Known rows, with every way that one mark hangs from another
Q(D(C W)): .02  .31  -.03  .08  .29  .01  -.16  .38  .00  -.19  .25  -.13  .12  .23  -.16  .13  -.14  .29  -.03  -.47  .16  -.04  .04  -.03  .14  .05  .24  -.26  .20  -.12  -.02  -.03  -.11  -.18  -.01  -.22  -.20  .16  .11  .06  -.01  -.15  -.08  .35  -.10  .00  -.03  .25  .17  .16  -.19  -.15
N(T): -.04  -.16  .03  -.03  -.06  .06  -.08  .03  .05  -.09  -.07  -.05  .17  .08  -.01  .20  .16  .00  .02  -.06  .01  -.05  .00  .05  -.03  .06  -.11  -.02  -.08  -.09  .06  .00  .06  -.10  -.04  .01  -.02  .02  -.17  -.02  -.10  -.02  .00  -.01  -.01  -.06  -.10  .04  .02  .07  .11  -.04
B(X(Y(D Q))): .09  .18  .08  -.03  .09  -.04  -.03  -.10  -.06  -.03  -.02  .07  -.15  -.37  .09  -.31  .14  .06  .23  -.09  .02  .11  -.30  -.29  .16  .48  .41  -.10  -.02  -.52  -.09  .14  .04  -.36  .13  -.11  -.12  -.05  -.06  .10  -.15  -.09  -.07  -.27  .30  .17  .05  .00  -.37  -.37  -.34  -.03
B(X(Y(D))): .10  .24  .07  -.03  .06  .08  -.04  .00  -.11  -.07  .04  .03  -.07  -.22  .08  -.21  .01  .09  .13  -.05  .07  .12  -.16  -.24  .18  .34  .27  -.13  .03  -.41  -.03  .23  .17  -.27  .09  .02  -.05  -.04  -.05  -.01  -.17  -.14  .02  -.29  .24  .23  .09  -.03  -.30  -.35  -.15  .06
C(D(W)): -.05  .17  -.09  .05  .16  -.11  -.14  .29  .09  -.08  .19  -.08  .10  .15  -.14  .05  -.06  .17  .00  -.29  -.05  -.07  .18  -.06  .15  -.10  .16  -.21  .02  .08  -.12  -.02  .03  -.17  .00  -.14  -.18  .15  .15  -.08  -.11  -.09  -.13  .33  -.18  -.03  -.05  .30  .13  .11  -.02  -.12
N(E T(Y(D S))): .08  -.26  .05  .09  .02  -.11  -.21  -.06  -.36  .08  -.21  -.15  .03  .16  -.02  .30  .06  -.18  .10  .02  -.04  -.08  -.21  -.07  -.17  .21  .11  .01  -.26  -.20  .24  -.33  -.03  -.01  .01  .15  -.11  .04  -.32  -.01  .04  -.25  -.15  -.12  .37  -.21  -.01  .26  -.22  -.33  .14  .09
B(X(Y(Q))): .06  .08  .12  -.10  .03  .07  .05  -.16  .08  -.18  -.03  -.06  -.14  -.33  .13  -.17  .09  .13  .23  -.13  -.02  .11  -.16  -.20  .20  .29  .31  -.10  .00  -.32  -.16  .10  .06  -.28  .02  -.06  -.05  -.05  .02  .01  -.02  .01  .01  -.34  .16  .18  .01  .00  -.18  -.30  -.23  .04
N(E T(Y(Q))): .01  -.39  .05  .05  -.03  -.11  -.02  -.15  .04  -.09  -.22  -.08  -.08  .06  .04  .30  .09  -.25  .23  -.07  -.12  -.05  -.13  .03  -.11  .12  .14  .00  -.27  -.15  .15  -.36  -.12  .05  .00  -.07  -.15  .04  -.27  .06  .17  .11  -.13  -.03  .29  -.23  -.27  .25  -.19  -.07  .08  -.09
D(W): .07  .07  -.05  .01  .08  .04  -.12  .15  .06  .00  .09  -.02  .12  .12  -.12  .05  -.03  .16  -.04  -.15  -.07  -.04  .12  -.06  .05  -.08  .08  -.13  .10  -.04  -.07  .01  -.02  -.15  -.02  -.08  -.07  .16  .14  -.03  -.02  .02  -.10  .16  -.04  -.09  .03  .20  .06  .04  -.02  -.01
T(N Y(D Q)): -.05  -.08  -.05  .17  .12  -.09  .04  -.13  -.22  .12  -.14  -.03  -.23  -.13  .05  -.04  .05  -.23  .28  -.08  -.07  .06  -.20  -.13  -.11  .33  .28  .04  -.22  -.17  .19  -.16  -.06  .16  .06  -.12  -.11  .03  -.10  .12  -.11  .07  -.32  .09  .24  -.20  -.14  .07  -.35  -.16  -.10  -.18
N(E T(Y(D S X))): .11  -.30  .06  -.01  -.11  -.21  -.40  .02  -.47  .00  -.09  -.23  -.05  .17  .01  .12  .12  -.22  -.06  .05  -.10  .01  -.24  -.05  -.23  .14  .16  .03  -.25  -.34  .20  -.30  -.11  -.11  .06  .22  .00  -.04  -.39  -.10  -.04  -.40  -.15  -.23  .39  -.21  .07  .19  -.14  -.49  .09  .06
X(Y(Q(D))): -.08  .14  .20  .03  .24  .06  -.18  -.14  .26  -.01  .09  -.09  -.04  -.23  .02  .00  -.01  .22  .19  -.27  .05  .15  -.30  -.20  .16  .32  .40  -.09  .08  -.26  -.01  .02  .09  -.11  -.06  -.16  -.11  -.04  -.14  .22  .03  .03  .04  .02  .10  .22  -.10  .12  -.16  -.16  -.23  .08
T(N(E) Y(X)): .08  -.23  -.16  .03  -.10  .05  -.01  -.04  -.18  -.16  -.10  -.24  -.11  .11  .24  .10  -.11  -.37  .01  .04  -.14  .05  -.05  .09  -.13  -.01  .17  .08  -.11  -.01  .02  -.20  -.10  .23  .04  .08  .04  -.02  -.25  -.10  .18  -.01  -.13  -.11  .12  -.13  -.06  .09  -.05  -.21  .24  -.02
T(Y): -.04  -.01  .01  .01  -.04  -.03  -.02  -.06  -.12  .02  -.04  -.07  -.08  -.04  -.02  .02  -.12  -.04  .06  -.02  -.11  .01  -.03  -.04  -.03  .00  .01  -.04  -.15  -.05  .14  -.10  -.04  .14  .05  -.04  .04  .07  -.02  .03  -.02  -.01  -.04  .06  .17  -.07  -.09  .07  -.10  -.12  .08  -.01
T(N): -.03  -.12  -.13  .04  .00  .21  .13  -.05  .05  -.02  -.09  -.05  -.02  .09  .13  .11  .02  -.08  .09  -.07  .00  -.02  .03  -.01  -.04  .08  .08  .03  -.03  .10  .01  -.01  .09  .17  -.03  -.03  -.03  -.06  -.02  -.01  .05  .11  -.04  .05  -.12  -.05  -.03  -.04  -.02  .03  .15  -.05
Y(D): .00  .10  .01  .08  .05  -.14  -.09  .04  -.18  .10  .04  .09  .01  -.02  -.07  -.13  .07  -.07  .06  .06  .04  .04  -.10  -.10  -.03  .16  .11  .00  -.01  -.15  .06  .02  .02  -.05  .06  -.01  -.08  .03  -.04  .07  -.11  -.13  -.09  .05  .14  -.02  .00  .01  -.16  -.08  -.14  -.03
N(E T(Y(D))): .07  -.22  .00  .18  -.03  -.07  -.11  .02  -.23  -.05  -.14  -.02  .09  .17  .07  .25  .08  -.32  .16  .00  -.05  -.03  -.08  -.07  -.13  .13  .07  .03  -.26  -.22  .23  -.23  -.03  .02  .01  -.01  -.17  .05  -.30  .04  .02  -.05  -.16  -.03  .41  -.19  -.20  .21  -.21  -.17  .11  -.05
Q(D(W)): -.04  .24  .02  .02  .28  .06  -.23  .21  .06  -.09  .18  -.12  .20  .10  -.18  .07  -.09  .22  -.08  -.28  .01  .04  -.01  -.03  .03  .03  .20  -.18  .22  -.05  -.02  .02  -.01  -.11  -.08  -.07  -.10  .20  .06  .07  -.03  -.10  -.10  .32  .02  .00  -.01  .32  .06  .08  -.10  -.02
S(Y(D Q X)): .06  .13  .12  .03  -.08  -.27  -.29  .11  -.20  .19  .17  -.10  -.15  -.26  -.05  -.29  .20  .02  .11  .10  -.08  .16  -.31  -.16  -.05  .40  .28  -.06  .00  -.52  .06  -.08  -.19  -.27  .10  .07  .03  -.17  -.16  .18  -.09  -.06  -.27  -.10  .24  -.07  .17  -.16  -.22  -.48  -.46  -.06
Q(D): -.13  .14  .05  .01  .20  .04  -.11  .06  .06  -.07  .12  -.09  .03  .00  -.05  .03  -.05  .07  -.11  -.12  .11  .10  -.13  -.03  .01  .11  .16  -.02  .12  -.06  .04  .01  .05  .03  -.10  -.01  -.02  .06  -.10  .10  .00  -.14  -.02  .18  .04  .12  -.04  .09  .01  -.01  -.06  -.02
S(Y(D)): .02  .19  .04  .09  .01  .05  -.13  .11  -.20  .22  .16  -.02  .03  -.12  -.01  -.09  .06  .07  .11  .07  .05  .08  -.17  -.24  .01  .40  .06  -.02  .02  -.27  .17  -.04  .01  -.19  .07  .09  .02  -.10  -.09  .16  -.06  .02  -.13  -.01  .14  -.02  .11  -.12  -.24  -.30  -.17  .05
S(Y(D(Q W) X)): .13  .34  .00  -.04  -.04  -.06  -.49  .51  .03  .06  .33  -.04  .19  -.12  -.34  -.23  .09  .38  -.18  -.05  -.16  .06  -.13  -.17  .10  .15  .19  -.15  .27  -.48  .09  .02  -.25  -.51  .12  -.02  -.18  .07  .09  -.06  -.10  -.09  -.23  .12  .11  -.05  .30  .20  -.08  -.43  -.42  .05

Rows
.09  .19  .02  .02  .03  -.25  -.35  .24  -.18  .14  .28  -.13  -.04  -.20  -.12  -.28  .22  .18  .08  -.05  -.14  .10  -.18  -.19  .00  .36  .37  -.23  .11  -.46  .07  -.08  -.25  -.45  .15  .03  -.01  -.02  -.02  .18  -.19  -.04  -.36  .06  .18  -.15  .17  .04  -.21  -.44  -.49  -.06
S(Y(D(W) Q X))
.08  .26  .04  .01  -.14  -.14  -.28  .20  -.28  .12  .22  -.11  -.05  -.13  .00  -.22  .08  .00  -.04  .13  -.06  .20  -.17  -.16  -.06  .34  .10  -.09  .04  -.36  .11  -.04  -.12  -.23  .12  .16  .06  -.12  -.19  .10  -.13  -.12  -.18  -.12  .20  .01  .21  -.20  -.15  -.47  -.27  .02
S(Y(D X))
-.04  .11  .14  -.06  .30  -.23  -.49  .07  -.11  -.01  .24  -.34  -.05  -.01  -.23  -.06  .11  .33  -.16  -.29  -.07  .09  -.33  -.02  -.01  .16  .40  -.19  .17  -.26  -.09  -.13  -.19  -.25  -.05  .08  .06  .12  .00  .00  -.04  -.31  -.17  .12  .11  -.08  .24  .31  .04  -.31  -.31  -.01
Y(Q(D(W)) S X)
.12  .12  .03  -.04  .12  -.26  -.48  .22  -.37  .10  .18  -.16  .01  .13  -.16  -.21  .09  .16  -.18  -.07  -.13  .00  -.17  -.12  -.05  .08  .22  -.12  .10  -.21  -.03  -.01  -.16  -.30  .07  .15  -.01  .08  .01  -.10  -.13  -.39  -.19  -.01  .14  -.11  .32  .19  .01  -.35  -.21  -.03
Y(D(W) S X)
.15  .21  .03  -.14  .15  -.21  -.60  .33  -.15  .09  .23  -.07  .15  .02  -.40  -.26  .11  .33  -.27  -.05  -.16  -.02  -.21  -.12  .05  -.03  .23  -.07  .22  -.32  .01  -.02  -.21  -.45  .05  .05  -.17  .14  .16  -.20  -.11  -.41  -.16  .03  .08  -.07  .38  .36  -.01  -.41  -.30  .05
Y(D(Q W) S X)
-.02  -.33  -.09  .13  .06  .06  .13  -.21  -.06  -.04  -.19  -.09  -.19  .03  .21  .23  -.05  -.31  .29  -.08  -.08  .01  -.07  .03  -.10  .14  .26  .08  -.19  .04  .08  -.30  -.06  .26  .04  -.05  -.12  -.05  -.15  .05  .26  .18  -.17  .01  .15  -.19  -.17  .19  -.21  -.09  .07  -.09
T(N(E) Y(Q))
.15  -.13  -.14  .11  .01  -.05  -.12  .05  -.38  -.08  -.04  -.15  -.12  .11  .19  .00  -.07  -.39  .07  .07  -.17  .09  -.15  -.03  -.16  .15  .26  .12  -.13  -.13  .12  -.20  -.09  .15  .10  .10  -.08  -.03  -.28  -.02  .07  -.12  -.23  -.10  .30  -.16  -.03  .08  -.14  -.33  .10  -.07
T(N(E) Y(D X))
-.15  .12  .16  .01  .25  .01  -.14  -.03  .13  .06  .18  -.16  -.04  -.24  -.06  .02  .06  .20  .16  -.13  .08  .20  -.27  -.11  .03  .45  .31  -.09  .14  -.23  .14  -.14  -.04  -.11  -.01  .04  .05  -.11  -.11  .28  .08  .09  -.12  .14  .17  .02  .04  .01  -.19  -.24  -.37  .07
S(Y(Q(D)))
-.07  .04  .21  -.11  .26  -.30  -.36  -.06  -.13  .05  .13  -.28  -.22  -.15  -.10  -.14  .11  .12  -.11  -.13  .00  .17  -.42  .00  -.09  .19  .36  -.05  .07  -.21  -.04  -.16  -.14  -.16  -.05  .10  .14  -.05  -.16  .05  -.01  -.34  -.10  -.07  .17  .04  .23  .06  .03  -.34  -.33  .03
Y(Q(D) S X)
.07  -.32  -.01  .08  -.09  .05  -.04  -.08  -.07  -.14  -.17  -.10  .06  .16  .11  .39  -.02  -.22  .14  -.04  -.09  -.06  -.01  .05  -.12  .00  .01  -.01  -.25  -.09  .14  -.31  -.03  .05  .03  .05  -.07  .08  -.27  .02  .12  .04  -.08  -.10  .21  -.19  -.23  .22  -.07  -.05  .25  .01
N(E T(Y))
.00  -.23  .05  -.02  .25  -.04  -.22  -.15  -.23  -.07  .02  -.38  -.27  .02  .19  .16  -.07  -.17  .02  -.12  -.05  .11  -.38  .00  -.19  .21  .51  .02  -.11  -.12  .08  -.43  -.12  .19  -.02  .17  .02  -.07  -.33  .05  .23  -.21  -.20  -.04  .29  -.11  .09  .23  -.09  -.43  -.09  .02
T(N(E) Y(Q(D) S X))
.11  .12  .12  .06  .10  .02  -.28  -.07  -.13  .20  -.01  -.09  -.01  -.07  .07  -.08  -.05  .30  .08  -.06  .09  .02  -.27  -.31  .15  .33  .20  -.06  -.04  -.22  .10  -.01  .20  -.20  -.02  .08  -.05  -.09  -.11  .06  -.03  -.22  .03  -.24  .14  .07  .21  .04  -.28  -.47  -.10  .16
X(Y(D S))
.05  .10  .12  -.03  .09  -.11  -.33  .04  -.21  .16  .00  .04  -.01  -.10  -.33  -.11  -.04  .20  -.05  .00  -.07  .01  -.30  -.19  .00  .07  .09  .10  -.09  -.21  .24  -.15  -.10  -.08  .05  -.01  -.12  .05  .10  -.09  -.07  -.24  -.12  -.02  .21  -.08  .17  .24  -.24  -.39  -.16  .04
T(Y(D(Q) S))
.04  -.42  .11  -.03  -.04  -.26  -.26  -.19  -.29  -.09  -.15  -.34  -.19  .02  .07  .18  .16  -.15  .13  -.02  -.20  .01  -.28  .05  -.21  .05  .21  .01  -.30  -.28  .10  -.41  -.18  -.06  .09  .15  .04  -.05  -.35  -.08  .14  -.21  -.14  -.32  .32  -.26  .03  .19  -.10  -.42  .00  .04
N(E T(Y(Q S X)))
.09  .26  -.01  .11  .08  .06  -.24  .25  -.14  .18  .22  -.06  .16  .01  -.12  -.02  .04  .27  .07  -.07  -.01  .06  -.02  -.22  .04  .30  .19  -.22  .13  -.25  .09  -.04  -.06  -.32  .10  .07  -.14  .08  .08  .12  -.08  .03  -.25  .13  .12  -.07  .13  .08  -.17  -.28  -.24  .04
S(Y(D(W)))
.11  -.01  .06  -.01  -.04  -.34  -.48  .30  -.35  -.10  .08  -.16  .03  .15  -.27  .00  .14  .14  -.06  -.15  -.05  -.08  -.29  -.05  -.01  .04  .05  -.05  -.13  -.50  .23  -.20  -.26  -.33  .14  -.03  -.15  -.03  -.11  -.25  -.24  -.46  -.18  -.10  .11  -.12  .11  .14  -.08  -.36  -.18  -.08
N(T(Y(D(C Q) S X)))
.11  .38  .07  .02  .31  .04  -.12  .21  .08  -.34  .24  -.17  -.04  -.10  -.06  .01  -.04  .43  .21  -.56  .11  .05  -.24  -.22  .33  .26  .54  -.35  .19  -.43  -.20  .07  .00  -.42  .05  -.28  -.25  .09  .08  .02  -.04  -.19  -.11  .02  .04  .18  -.04  .25  -.04  -.10  -.35  -.12
B(X(Y(Q(D(C W)))))
-.04  .11  .14  -.09  .31  -.26  -.51  .03  -.22  .01  .15  -.42  -.14  -.05  -.23  -.04  .01  .25  -.10  -.27  -.15  .19  -.33  -.02  -.07  .11  .43  -.14  -.01  -.26  .04  -.25  -.20  -.13  .00  .03  .07  .18  .01  .05  -.04  -.33  -.28  .15  .26  -.15  .12  .38  -.01  -.40  -.28  -.02
T(Y(Q(D(W)) S X))
.21  .42  .01  .13  .16  .01  -.33  .44  .15  -.06  .23  .11  .28  .09  -.21  -.07  -.10  .46  .02  -.36  .09  -.08  -.07  -.31  .34  .09  .32  -.19  .22  -.38  .04  .08  -.07  -.49  .05  -.36  -.53  .12  .19  -.09  -.08  -.12  -.03  .16  -.09  .05  .02  .35  -.14  -.05  -.28  -.04
X(Y(D(C Q W)))
.10  -.22  -.09  .11  .12  .08  -.08  -.15  -.41  .13  -.15  -.14  -.17  .18  .16  .23  -.10  -.22  .10  .03  .02  -.04  -.21  -.09  -.15  .23  .23  .13  -.20  .01  .18  -.30  .06  .19  -.01  .15  -.16  -.03  -.21  -.02  .18  -.12  -.18  -.07  .26  -.17  .07  .15  -.24  -.32  .13  .06
T(N(E) Y(D S))
-.09  .10  .15  -.01  .18  -.27  -.26  .02  .01  -.06  .16  -.20  -.16  -.19  -.06  -.17  .10  .00  -.05  -.15  -.03  .20  -.31  .01  -.05  .16  .36  -.07  .11  -.24  -.02  -.06  -.14  -.09  -.03  -.03  .06  .00  -.15  .10  -.05  -.18  -.09  .04  .15  .05  .05  .00  .01  -.15  -.29  -.07
Y(Q(D) X)
-.08  .17  .17  -.06  .12  -.16  -.31  .04  -.02  -.02  .31  -.26  -.10  -.26  -.05  -.11  .12  .17  .02  -.09  -.03  .20  -.34  -.08  -.01  .38  .32  -.10  .13  -.39  .04  -.12  -.17  -.18  .05  .10  .15  -.12  -.20  .19  -.05  -.08  -.17  .04  .20  .04  .13  -.06  -.08  -.38  -.39  .04
S(Y(Q(D) X))
.03  .14  -.01  .08  .17  -.28  -.19  .11  -.09  .10  .13  .12  .04  -.05  -.16  -.17  .15  .03  .15  -.19  -.06  -.01  -.14  -.14  .03  .19  .31  -.14  .08  -.21  -.01  .01  -.14  -.27  .03  -.17  -.22  .17  .06  .11  -.15  .00  -.28  .19  .13  -.14  -.01  .24  -.17  -.05  -.31  -.14
Y(D(W) Q)
.15  .25  -.06  .03  .09  -.06  -.19  .47  .18  -.21  .18  .05  .23  .19  -.30  .05  -.07  .33  -.12  -.30  .02  -.15  .07  .00  .20  -.19  .06  -.15  .22  -.16  -.05  .00  -.21  -.35  .02  -.30  -.33  .15  .28  -.20  -.01  -.01  -.03  .29  -.24  -.02  .04  .37  .14  .16  -.19  -.12
D(C Q W)
.14  .23  .07  .08  .19  .10  -.39  .06  -.14  .19  .08  -.15  .09  .03  -.09  -.01  -.04  .42  -.05  -.19  .02  -.01  -.14  -.33  .13  .26  .32  -.17  .04  -.19  .04  -.05  .14  -.29  -.01  -.01  -.18  .07  .05  .02  -.09  -.21  -.06  -.06  .10  -.01  .18  .21  -.16  -.38  -.13  .17
X(Y(D(W) S))
.07  -.26  -.14  .12  -.04  .21  .13  -.11  -.14  -.09  -.16  -.10  -.11  .14  .27  .29  -.16  -.28  .12  -.04  -.07  -.04  .03  .00  -.11  .03  .11  .11  -.15  .10  .10  -.23  .04  .31  -.01  .04  -.08  .02  -.15  .00  .30  .15  -.12  .04  .12  -.12  -.14  .15  -.12  -.11  .28  .00
T(N(E) Y)
.22  .20  .08  -.04  .06  -.35  -.45  .38  -.25  -.04  .23  -.07  -.02  .08  -.27  -.24  .05  .20  -.20  -.08  .05  -.06  -.29  -.06  .05  .02  .20  .00  .11  -.38  .07  -.08  -.26  -.38  .07  -.03  -.22  -.11  .05  -.25  -.13  -.51  -.07  -.13  -.06  .07  .34  .06  .01  -.33  -.37  -.04
Y(D(C Q) S X)
.05  .19  .10  -.06  .31  -.28  -.40  .24  -.18  -.12  .32  -.34  -.15  .10  -.21  -.05  .04  .30  -.09  -.40  .05  .03  -.28  -.02  .04  .13  .42  -.23  .12  -.29  -.07  -.15  -.23  -.35  .01  -.08  -.07  .03  .04  .01  -.08  -.41  -.20  .11  .00  -.01  .21  .24  .12  -.16  -.42  -.11
Y(Q(D(C W)) S X)
-.09  .23  -.04  .00  .17  -.14  -.27  .46  .29  -.12  .27  .07  .26  .12  -.36  -.03  -.03  .36  -.11  -.32  -.13  -.11  .15  -.05  .27  -.18  .19  -.14  .19  -.03  -.07  .00  -.03  -.27  -.05  -.19  -.32  .20  .27  -.24  -.03  -.10  -.08  .34  -.19  .01  .02  .47  .14  .08  -.10  -.05
C(D(Q W))
.18  .15  .04  .02  .20  -.48  -.40  .24  -.40  -.01  .20  -.19  -.13  .14  -.18  -.20  .15  .20  .02  -.23  -.02  -.06  -.21  -.07  .00  .15  .36  -.19  .00  -.37  -.04  -.13  -.28  -.48  .13  -.08  -.20  .02  .05  -.05  -.19  -.38  -.25  .00  .03  -.10  .24  .20  -.04  -.24  -.49  -.18
Y(D(C W) Q S X)
.02  .25  .21  -.18  .33  .12  -.26  -.08  .07  -.05  .11  -.31  -.05  -.22  -.09  .01  .03  .50  .06  -.45  .10  .05  -.30  -.28  .23  .35  .58  -.26  .15  -.40  -.16  -.01  .08  -.37  -.02  .02  -.06  .03  .12  .06  .01  -.25  -.10  -.12  .18  .19  .17  .34  -.13  -.41  -.30  .11
B(X(Y(Q(D(W)) S)))
.18  .26  .00  .21  .21  -.16  -.18  .22  -.04  .00  .14  -.04  .01  -.01  -.01  -.08  -.03  .30  .25  -.37  .06  -.05  -.15  -.25  .21  .28  .43  -.30  .01  -.38  -.03  -.01  -.02  -.45  .09  -.31  -.39  .10  .06  .12  -.13  -.03  -.14  .07  .03  .00  -.07  .19  -.22  -.07  -.35  -.11
X(Y(D(C W) Q))
